Every row comes from one small tree of marks. Brackets hold a mark, then the marks that hang from it, in the order of their numbers. Every link used is in the known rows. Which tree was each row made from?
(in the rows, 128 means zero)
Known rows:
[q836 [q733 q569 q596 q724]]: [128 142 145 113 114 147 115 125 161 111 140 116 128 154  73  80 101  64
 100 151 146 125 166 161 130 117 152  98 109 124 128 164 210 138 145 141
 122 126  60 142 130 116  87  99  82 137 148  91 123 121 123  93 142 146
 156 159 142 150 157  99 105 165 124  74 111 149 111 112  77 101  81 105
  84 102 115 139 124 144 140 147  90]
[q569 [q897 [q452 [q733 q596]]]]: [137 112 112 142  83 113  91  90  98 175 122  85 113  96 178 172 140 163
 150  70 120 131 119 132 112 142 135 132 167 153 131 142 118 125 122 108
 132  92 157  94 137 152 100 144 150 120 102 145 142  88 144 172 144 139
 125  93 109 122 119  97 106 124 106 172 144 135 128 163 167 130 149 156
 177 155 166 144 131 156 100 171 185]
[q750 [q836 [q733 q569 q724]]]: [122  92 130 103 171 155 193 122 188  74 108 126  85 199  69  80  96 101
 122 154  99 130 147 144 173  84 148 120 124 118 113 142 166 181 133 174
 122 142  57 159 129 110 151 116 101 131 180 118  81 154 104  72 115 143
 140 149 117 133 168 171 124 146 129  83  91 118 117  93  82 102  96 118
 103 109  91 124 126  88 125 151  56]
[q569 [q897 [q452 [q733 q724]] q799]]: [149 131 108 136 104 125 104 124  79 115 126 141 135 104 136 165 139 131
 130 120  89 103  85  72 134 155 151 159 122  98 169 116 118 113 120 150
 133 133 173  70 129 150 116 156 155 143 111 178 162 138 144 143 128 124
 109 107  93  70  81 115  83 128 152 150 162 107 145 137 179 138 199 120
 176 145 157 130 124 132 146 171 164]
[q897 [q452 [q733 q596 q724]] q799]: [123 171 140 168  98 134  94 126  89  94 149 132 149 119  87 126 150  86
 111 119 124  95 102  82 118 136 155 120 116 120 163 103 126 100 145 107
 148 123 120  93 144 113  88 109 152 136 108 137 140 105 159 172 142 110
 125 130 112  76 117  64  68 124 169 107 141 104 110 131 125 115 166  65
 111 142 140 135 126 102 172 160 156]
[q897 [q452 [q733 q596]] q799]: [121 166 146 174 111 124  81 132 102 132 136 120 106 113 131 161 172 106
 122  97 148 114  92  92  83 145 117 118 120 140 152  89  89  94 141 102
 147 120 147 130 159 107 140 100 155 133 108 138 130  93 154 183 144 101
 120 101 123 116 129  71 107 108 145 140 159 116 130 152 130 140 158 114
 102 167 112 117 138 117 136 130 187]
[q452 [q733 q596 q724]]: [137 170 123 146  52 136 131 117 126 111 164 124 177  75 118 132 113 116
 142 134 128 123 165 127 129  90 140 109 121 137 146 153 151 130 134  97
 130 127  85  68 118 130  57 153 136 120 120 101 136  96 133 167 135 103
 146 175 143 121 125  55  99 132 151 102  99 120  88 112 116  97 119 132
  82 127 164 134 132 114 162 166 134]
[q452 q733]: [133 146 131 142 101 118 142 128 145 125 153  89 139  49 172 186 124 164
 150 140 135 113 135 120 109  92  58 147 119 148 132 137 102 144 112 124
 121 140 130  88 118 136 141 179 180 102 142 119 129  93 130 157 118  76
 137 148 180 147 127 102 159 106 156 162 113 139 126 131 152 124 128 205
 119 151 117  96 161  89 128 120 136]
[q66 q809]: [127 135 187 151 103 109 134 147 182  70 145 122 157 129 124 157 163 122
 125 146 106 108 182 131 172 108 112 112 145 170 112 155 141 155  83 147
 139 148 161 139 141 102 156 131 145 114 128  96 109  84 104 131 110  92
 135 130 154 152 114 130 163 172 105 218 144 156 150 120 151 181 106 177
 104 122  83 155 149  85 137  91  92]
[q733 [q569 q897] q596 q724]: [129 110 117 115  90 140  98 126 109 168 135 152 172 148 126  86 115 116
 110 126 146 160 166 175 138 137 169  95 149 117  85 153 183 127 117 110
 128 103 111  99 122 151  57 145  74 135 113 106 145 149  99 113 147 166
 125 144 110 124 114 108 103 173 117 108  90 139  90 106 102 124 107  74
 125  98 180 183  97 198 150 131  94]
[q897 q452 q799]: [101 110 173 184 177 110 105 158 124 101 115  85  97 138 124 171 173 122
 116 114 143  93  89  93 117 134 108 107 125 146 156  76  83 111  94 157
 145 141 221 140 154  97 175 108 164 103 122 160 102  87 152 140 136 106
 109  95 114 113  92 118 154 146 148 197 171 124 160 132 149 185 135 122
 110 151  82 124 153  86 158 133 153]
[q569 [q897 [q452 [q733 q596]] q799]]: [131 140 119 150 114 114  68 119  73 171 110 121 113 117 152 163 166 136
 130  74 124 126  95 106  86 168 138 142 147 131 140 118  95  95 128 105
 148 103 155 125 152 133 122 127 132 152  83 154 158 124 138 177 150 137
 108  76  92 111 102 106  93 118 108 151 160 122 133 154 157 141 186 109
 151 157 161 128 131 159 137 148 218]
[q750 [q836 [q733 [q569 q897] q596]]]: [112  97 117  96 154 153 137 113 155 152  78 125  76 205 112  95 133 131
 134  80 125 181 149 188 119 134 158 127 165 127  85 168 171 157 134 144
 134 112  73 199 143 115 136 106  62 159 118 109 118 158  77  96 130 183
 131  94 101 171 168 179 135 155  40  98 126 138 115 122  87 121 106 125
 124 124 119 149 104 165 106 146 134]
[q569 [q897 [q452 q733] q799]]: [153 123 126 145 144 104  98 126  87 144 116 119 102  90 168 193 159 159
 137  95 112 109  85  89 111 161 108 166 134 124 144  98  95 105 109 141
 139 123 194 109 136 143 171 153 161 133 108 177 152 126 138 165 126 128
 114  76 110 111 104 137 117 122 136 184 173 127 166 161 179 155 189 160
 186 161 131 112 141 134 116 139 193]
[q733 q569 q596 [q724 q809]]: [123 146 147 117  92 141 157 134 152  96 158 175 192 168  85  57 123  78
  86 173 144 125 201 190 164 121 147  87 116 115 120 151 167 132 142  84
 133 106 105 131  96 103  57  73  78 120 102  84  88  97 135 128 153 106
 123 185 109 153 120  96 128 147 147  57  88 139  77  80  77 131  45  85
  53  71 121 158 110 149 167 129  75]
[q452 [q733 q596 q724] q897]: [123 203 106 116  39 142 146 107 105 132 155 152 212  43 113 133  90 141
 151 115 126 141 144 110 128 114 158 140 112 142 169 173 135  90 170  83
  97 159  98  98 114 151  51 134 153 108 121  91 162 122 145 166 138  95
 132 179 150 132 103  95 130  95 149  90 117 123 110 133 129  69 146 153
 115 130 202 135 115  98 161 143 145]
[q452 [q733 q569 q596] [q897 q799]]: [130 198 107 128 127 145 122 136  81 206 125 187 177  89 137 120 122 137
 124 122 183 164 111 109  48 159 125 144  88 114 126  99 107  73 170  66
 110 148  92 179 133 144 132  89 108 135 124 100 168 195 129 148 122 121
 120 134 163 160 127 140 134  78 123  67 133 133 113 148 100  84 165 107
 115 135 134 111 115 166 135  46 153]
[q66 [q750 q836]]: [100  87 129 146 171 121 143 148 199 104 111  64  81 148 150 124 135 182
 177 131 130 145 126 159 174  78  80 107 153 160 121 146  85 169  97 172
 151 140 133 122 156  80 156 157 147 115 117 122 124  82 130 150  95  85
 149 145 128 125 147 148 202 141 116 190  79  91 140 115 145 152 110 141
  42 124 133 118 118  73 135 134 104]
[q452 [q733 q596 q724] [q897 q799]]: [126 238 114 131  71 153 123 135  93 128 141 188 213  77  87 130 119 119
 133 116 134 130 116  79 100 134 164 150  90 112 172 146 120  65 165  77
 112 169  96 120 137 135  68 110 127 130 102 105 173 162 150 169 133  93
 129 164 142 121  88 108 108 109 142  67 139 107 116 137 116  82 193 111
  99 133 185 131 113 113 186 119 158]
[q750 [q836 q733]]: [ 99 109 158 130 173 139 166 138 202  77  89  79  68 163  89 143 139 126
 151 104  95 136 133 141 157  86 101 128 151 154 129 172 122 175 121 194
 133 162 110 179 145  89 172 124 137 123 140 124  80  99 120 117 118  92
 143 117 131 168 157 165 185 149 105 156 148 131 148 127 110 142 125 195
  86 136  68 122 140  49 125 155 131]
[q750 [q836 [q733 q569 q596 q724]]]: [115 128 135 120 128 162 156 130 176  87 111 136  93 210  51  45 106  87
 110 123 123 150 168 166 153  98 181  98 138 116 110 150 181 165 155 148
 134 132  33 188 141  93 107  88  72 152 149  95  97 150 103  92 128 150
 151 152 104 139 179 135 105 149 103  57  90 110  92  93  57 102  98  85
  66  99 101 148 108 110 136 158  82]
[q733 q569]: [118  91 145 138 156 119 134 143 142 152 143 109 132 119 159 131 126 133
 129 155 170 140 154 155 121 118  79 103 130 136  90 113 120 139  98 129
 122 125 155 135 110 134 159 145 131  99 160 114  95 128 117 105 124 133
 130 147 164 152 134 125 160 144 133 165 113 149 130 117 116 152  66 140
 104 115 100 135 154 128 110  79  88]

Write each row's tree:
[121 143 139  95 152 124 209 133 249  18 108 101  93 197  82  73 123 118
 150 174  57 105 149 166 230  72 115 123 112 121 165 219 126 185 143 163
 145 146  96 145 134  54 111 113 115 131 108 104 107  52 155 125 113  66
 152 161  97 145 150 163 209 126 134  84  82  95 138  99 107 124 101 167
  34  99  99 100  93  65 141 196  89]	[q66 [q750 [q836 [q733 [q724 q809]]]]]
[138  71 120 104 106 126 128 126 114 145 126 138 161 125 150 106  98 138
 125 154 137 145 159 153 151 133 142 121 137 101  96 147 168 142  99 140
 122 120 136  90  96 160  99 170 106 122 137 128 137 159  94  78 127 156
 127 148 127 112  98 149 134 169 137 136 109 144 125 106 137 128 111  98
 142  96 158 158 117 167 131 129  79]	[q733 [q569 q897] q724]
[135 139 138 167 154 113 119 137 111 110 134 101 104  97 140 180 163 123
 133 122 127  93  87  73 100 134  89 143 111 137 162  73  78 110 117 138
 145 137 189 123 144 121 166 129 184 122 128 158 121 103 156 157 122  93
 117  92 132 104 130 100 134 107 156 170 169 112 159 150 164 158 156 143
 122 161 100  94 164  85 129 126 174]	[q897 [q452 q733] q799]
[125 201 135 125 124 133 133 140 102 148 127 147 171  52 143 189 141 161
 160 130 129 130  85  70  80 145 103 183  93 130 163 126  76  74 136  96
  95 182 164 142 130 151 150 134 163 122 126 119 155 160 148 171 113  72
 125 131 181 145  89 141 158  80 138 134 160 133 152 152 141 125 193 182
 128 156 128  93 139  95 159  76 172]	[q452 q733 [q897 q799]]
[146 170 145 138 110 123 169 133 124  42 153 154 160 119  93 133 153  97
  99 165  81  62 122  92 166 139 120 137  93 101 186  98  98 108 133 113
 138 140 175 101 111 101 110  96 163 135 102 152 100  84 163 166 134  70
 110 124  96 100  98 100 117  98 191  96 141 103 137 123 146 147 136 131
  92 128 103  96 135  88 155 170 146]	[q897 [q452 [q733 [q724 q809]]] q799]
[123  69 134 138 183 114  92 147  80 170 108 129  97 168 168 134 162 124
  98 123 153 128  88 118 109 182 127 123 132 112 107  72 106 109 100 152
 139 109 204 149 131 134 186 111 121 131 124 173 131 156 119 100 132 166
  94  79 100 114 101 173 127 153 121 184 169 136 155 140 152 179 142  77
 166 130 111 130 131 176 112  99 144]	[q733 [q569 [q897 q452 q799]]]
[157 104 107 119  73 112 132  93 103 112 133 104 127  90 158 170 106 152
 147 113  83  99 112  96 164 126 138 141 153 125 160 143 124 136 129 146
 123 117 160  45 104 179  98 180 175 116 126 173 137 106 136 139 136 133
 128 136 110  79  97 107  94 121 156 158 134 124 128 145 189 129 152 157
 206 145 184 137 126 119 117 196 144]	[q569 [q897 [q452 [q733 q724]]]]
[110  93 143 157 166 103  87 145  98 135  99 111 101 140 145 172 182 152
 127 100 117 115  85  99 128 157 122 140 155 133 141  99  94 102  85 155
 144 124 237 125 145 137 159 124 146 123 102 167 132 120 134 139 140 130
 106  78  95 102  79 146 138 164 119 218 185 125 165 144 168 189 168 126
 154 149 125 147 126 133 142 149 185]	[q569 [q897 q452 q799]]
[ 97 133 147 140 145 149 142 130 192  97 101  97  79 180  69 119 153 111
 138  75 110 153 148 151 136  94 143 114 164 158 131 174 150 165 134 157
 140 141  78 189 165  82 118 104 108 137 122  95  87  93 113 143 136 112
 149 121 117 174 172 123 158 157  80 127 133 130 122 114  82 132 111 160
  60 138  84 137 126  70 149 167 144]	[q750 [q836 [q733 q596]]]
[121 118 135  86 164 141 234 123 211  34 108 161 120 222  66  55 105  79
 108 175  73 110 179 177 196  99 131 125 120 108 125 158 163 178 145 160
 137 143  87 185 102  80 125  84  85 144 141 109  58 121 116  83 127 109
 134 149 103 156 165 179 153 136 133  59  95 119 110  79  79 124  59 134
  80  86  68 119 110  92 119 156  65]	[q750 [q836 [q733 q569 [q724 q809]]]]
[143 156  94  92  91 145 181 106 105 158 154 174 192  63 151 118  57 154
 138 170 137 138 132 102 127 121 125 152  81 119 144 131 118 104 166 100
  89 165 102 110  91 170 106 149 148 108 168 114 140 175 131 109 113 138
 130 184 168 128 119 151 136  72 165  86  97 134 121 128 132  74 131 135
 165 121 180 124 135 123 113  91  86]	[q452 [q733 q569 q724] q897]
[118 127 133 161  98 116  95 113 119 138 148  72 119  91 133 152 134 137
 129  89 141 113 134 123 118 107 108 104 138 169 149 121 101 125 137 100
 134 106 128 103 142 124 115 126 174 107 121 131 114  66 154 181 149 114
 127 120 133 123 146  65 108 106 136 154 145 125 118 153 141 123 120 151
 141 159 141 136 144  92 118 151 172]	[q897 [q452 [q733 q596]]]
[135  84 124 133 152 117 142 110 126 148 149 100 101 100 174 152 113 142
 125 140 144 114 110 117 118 128  85 115 117 141 117  76  98 132 128 126
 122 100 155 113 116 145 181 136 172  98 179 151 103 106 147 121 133 138
 129 123 157 115 154 118 124  83 146 155 118 134 135 151 152 119 105 144
 167 149 108 113 161 109  76 108 105]	[q897 [q452 [q733 q569]]]
[144 128 127  91 105 137 104 112 140 141 122 124 127 170 107  83 105  93
 115 122 133 143 158 173 138 132 171 120 142 105 119 185 211 139 150 131
 119 109  75 127 127 127  79 124  63 155 126  98 148 144 110  79 149 180
 152 133 118 143 127 125 101 170 104  75 117 165 111 127  93 108 106 111
 142  99 161 148 100 200 127 156 114]	[q836 [q733 [q569 q897] q596 q724]]
[138 118 129 146 177 118 120 140  99 145 136 131  98 122 152 147 142 128
 111 147 159 102  88  94  90 151  98 141 101 110 128  39  88 114 120 125
 136 125 158 135 139 124 197 113 164 131 154 165 125 142 142 127 124 139
 116 101 144 108 150 126 109  97 158 142 134 124 151 150 142 131 145 103
 156 148  91  87 155 121  97  81 138]	[q897 [q452 [q733 q569]] q799]
[160 133  97 103  66 135 107 112  94 169 141 172 173 106 154  99  89 130
 129 116 137 149 152 157 118 137 157 122 137 109 100 140 179 125 139  87
 120 100  70  78  96 181  56 166  89 147 120 122 167 169  98 121 130 167
 140 156 134 115 133  98  79 121 127  77  78 136  85 118 115  85 121 100
 150 106 186 144  98 204 122 122 107]	[q452 [q733 [q569 q897] q596 q724]]
[136  52 119 119 131 114 111 113 109 142 126 115 121 147 146 115 111 133
 112 143 121 124 131 136 166 142 165 106 151 120 110 115 152 129 113 147
 126 102 176  86 102 163 126 142 128 105 144 164 111 141 115  89 143 177
 109 125  89  87 106 147 114 160 141 160 123 134 134 121 165 141 102  87
 196 117 170 170 121 146 104 164  99]	[q733 [q569 [q897 q452]] q724]
[134  88 130 130 159 120  96 146  92 135 117 158 120 180 133 104 138 104
  98 147 132 111  98 107 143 176 172 121 136  95 125  80 143 105 101 155
 138 113 186 114 121 136 141 119 113 143 125 176 133 167 118  94 132 172
 102 112  78  73  91 155 101 163 144 142 140 119 135 121 144 159 142  40
 169 113 139 146 117 162 146 137 120]	[q733 [q569 [q897 q452 q799]] q724]
[136 119 152  97 195 123 150 137 246  77 110 106  46 224 119  77 128 131
 138 150 101 141 155 169 191 102 117 129 131 146  96 163 155 208 120 182
 161 125  57 191 175  53 217 106  87 157 161 104 144 105  94  80  75 142
 173 128 132 161 214 205 181 148  64 122 104 136 159 123 119 135 104 138
 102 102  56  99 125 106  79  78  53]	[q66 [q750 [q836 [q733 q569]]] q809]
[136  90 114 126 110 101 120 105 108 152 124  77 106  73 194 197 130 171
 158  96 108 116 102 106 127 137 108 148 164 150 144 130  94 130 117 148
 124 106 186  74 119 166 137 183 183 103 117 171 123  97 140 159 135 135
 122 106 126 110 114 132 124 113 138 197 161 132 148 158 195 145 156 178
 206 159 153 120 139 130  96 158 166]	[q569 [q897 [q452 q733]]]
[134 179 107 108 166 129 145 144  91 180 133 186 160  74 163 146 118 158
 140 144 160 152 103  93  76 156  90 168  80 118 126  88  80  76 147  86
 106 160 134 162 121 145 167 128 136 130 148 122 152 197 129 121 111 124
 117 134 177 152 120 172 151  56 137 102 142 131 143 152 129 107 167 135
 154 134 117  86 142 137 106  32 135]	[q452 [q733 q569] [q897 q799]]
[121  97 133 150 165 117  54 146  81 189  99 132 112 191 136 109 174 114
  93  92 167 140 112 146 101 188 166 111 155 119 104  75 119  98 119 123
 153  92 166 164 148 124 146  87  86 140 103 142 146 158 119 122 149 173
  98  75  79 120 111 128 106 165  89 150 154 129 127 143 124 168 124  39
 143 126 129 162 116 186 130 115 166]	[q733 [q569 [q897 q452 q799]] q596]
[151 142 101 126 127 133  77 139  76 208 126 180 143 123 167 134 141 144
 129 109 170 156 122 139  53 177 130 149 125  99  93 105 143 100 127  83
 134 110 108 141 127 143 114 130  79 176  95 124 186 187 106 145 128 143
 123 105 133 144 129 120  88 120 102 101 122 142 109 139 104 114 151 107
 130 129 134 104 125 218 125  80 165]	[q452 [q733 [q569 [q897 q799]] q596]]
[134 152  96  95 129 129 168 116 115 185 141 146 158  57 179 147  87 176
 151 138 157 157 117 117  98 137  87 149 105 140 115 121  90 101 158  86
  86 147 134 137 101 161 157 137 156 101 163 115 143 167 129 120 112 139
 127 161 199 157 119 158 164  65 141 122 123 147 143 150 147  95 129 177
 172 129 148 115 139 129  87  53 103]	[q452 [q733 q569] q897]
[113  90 126 110 195 142 187 131 188 113 105 108  60 191 107 115 120 124
 124 127 129 151 138 158 132  98 108 125 140 134  98 127 141 184 125 176
 124 146  92 199 136 103 190 115 111 129 168 118  82 134 103  79 112 141
 135 122 136 167 187 176 164 135  96 132  99 133 137 114  94 125  94 153
 110 119  55 104 144  97 101 121  85]	[q750 [q836 [q733 q569]]]
[127 117 130  97 139 132  96 121 137 171 112 110 108 161 130 115 123 110
 129 105 145 165 149 181 105 143 139 116 153 130 104 184 182 141 140 127
 117 111  95 170 139 131 122 113  69 138 121  94 148 140 101  99 145 180
 143 109 140 182 141 144 139 162  76 111 136 180 137 140  98 131 101 157
 150 118 119 130 117 197 107 122 135]	[q836 [q733 [q569 q897] q596]]
[149 124 112 119  98 133 168 121 136 125 166 138 160  80 141 121  84 123
 127 187 142 118 150 128 129 103 107 124  94 111 115 115 136 144 130 120
 117 131  87  75  93 154 113 165 144 120 171 123 139 141 119 106 118 121
 142 172 166 115 156 112 104 102 180 109  82 121 109 107 123  96  94 126
 134 117 136 111 149 130 116 102  69]	[q452 [q733 q569 q724]]
